What can hang from each mark
K445: K603
K127: K603
K907: K361 K603
K160: K361 K603
K361: K127 K160 K445 K907
K603: K160 K445

(in the rows, 128 means zero)
Known rows, with every way that one mark hangs from another
[K160 K603]: [115 136 125  94 133  93 148 107 141 137 134 115  38 125 124  69]
[K445 [K603 [K160 [K361 K127 K907]]]]: [118 143 148 130 141  99 119  84 166 151 132 156  79 106 124 115]
[K603 K445]: [113 148 144 117 112  91 132  81 131 147 139 121  35  91  92  66]
[K603 K160 K445]: [133 144 143 148  96 104 105  73 152 147 119 134  39  61  94  76]
[K361 [K160 K603] K907]: [101 119 110 125 155 123 145  94 158 136 109 128  88 109 124 104]
[K361 K127 K160 K445 [K907 K603]]: [ 95  80 115 126 150 125 116  74 146 136 116 165 148  96  99 124]
[K445 [K603 [K160 K361]]]: [121 162 143 123 116  96 111  91 165 146 129 139  55 105 127  96]
[K907 K361]: [ 87 159 111  91 122  82 127  98 135 128 114 111  46  88 133  59]
[K160 K361 K603]: [145 141 119 101 119 115 171 114 154 129 130 130  17 147 137  91]
[K445 K603]: [ 86 161 148  94 137  71 118  93 140 150 148 120  66 116 117  74]
[K361 K127 K445]: [110 104 132  89 125  81 126  67 122 131 150 144  94 106  79 103]
[K160 [K361 K127 K445] K603]: [161 103 123  97 120 120 173  94 151 129 143 164  50 156 117 123]
[K603 [K160 [K361 K907]] K445]: [150 141 136 165 109 132 137  80 165 147 110 154  33  82 110 100]
[K603 K160]: [109 148 125 125 108  88  97  84 146 132 115 115  55  66 107  72]
[K603 [K160 K361] K445]: [156 148 137 154  85 122 122  79 162 141 116 146  21  79 104  94]
[K127 [K603 [K160 [K361 K907]] K445]]: [136 131 143 138 115 129 140 108 172 145 143 154  55 100 112  95]

Rows
[134 109 130  89 113 107 151  96 144 124 161 157  75 136  99 118]  [K160 [K361 [K127 K603] K445]]
[ 89 125 120 145 141 130 118  92 153 147 102 134  96  83 117  87]  [K361 K160 [K907 [K603 K445]]]
[144 139 117 131  89 115 120  84 155 125 112 141  46  94 110  99]  [K603 [K160 [K361 K445]]]
[132 124 143 100 117 103 149  98 147 133 162 149  57 120 102 109]  [K160 [K361 [K127 [K603 K445]]]]
[159 108 140 129 149 135 190  94 160 150 138 171  41 143 123 123]  [K160 [K361 K127 K907] [K603 K445]]
[ 80 104 142  96 175  90 144  98 139 143 164 143 113 107 103 101]  [K361 [K127 K603] K907]
[130 146 130 101 109 106 150  93 146 135 139 145  49 144 117 103]  [K160 [K361 [K445 K603]]]
[146 121 124 128  98 109 116  74 154 125 121 154  65  90 101 116]  [K603 [K160 [K361 K127 K445]]]
[105  92 121 120 168 114 138  78 156 137 124 149 117 102 110 130]  [K361 K127 [K160 K603] K907]
[152 124 143 161 117 127 132  70 163 147 119 167  51  79 101 117]  [K603 [K160 [K361 K127 K907]] K445]
[ 81 146  98 110 113 109  95 110 153 127  88 120  80  76 148  62]  [K907 [K361 K160] K603]
[109 102 137 103 124  94 100  57 149 137 143 162 135 107  84 138]  [K361 K127 K160 [K445 K603]]
[102 113 121  79 124  92 133  95 142 129 144 153  92 106 114  93]  [K907 [K361 [K127 K603] K445]]
[102 135  96 102 102 107 117  83 147 120 101 132  80  89 119  91]  [K907 [K361 K160 K445]]
[103 120 119  99 121  97 108  70 154 133 121 160 113  97 116 120]  [K907 [K361 K127 K160 [K445 K603]]]
[105 144 117 119 140 119 154 114 144 135 117 129  50 122 138  81]  [K160 [K361 [K907 K603]]]
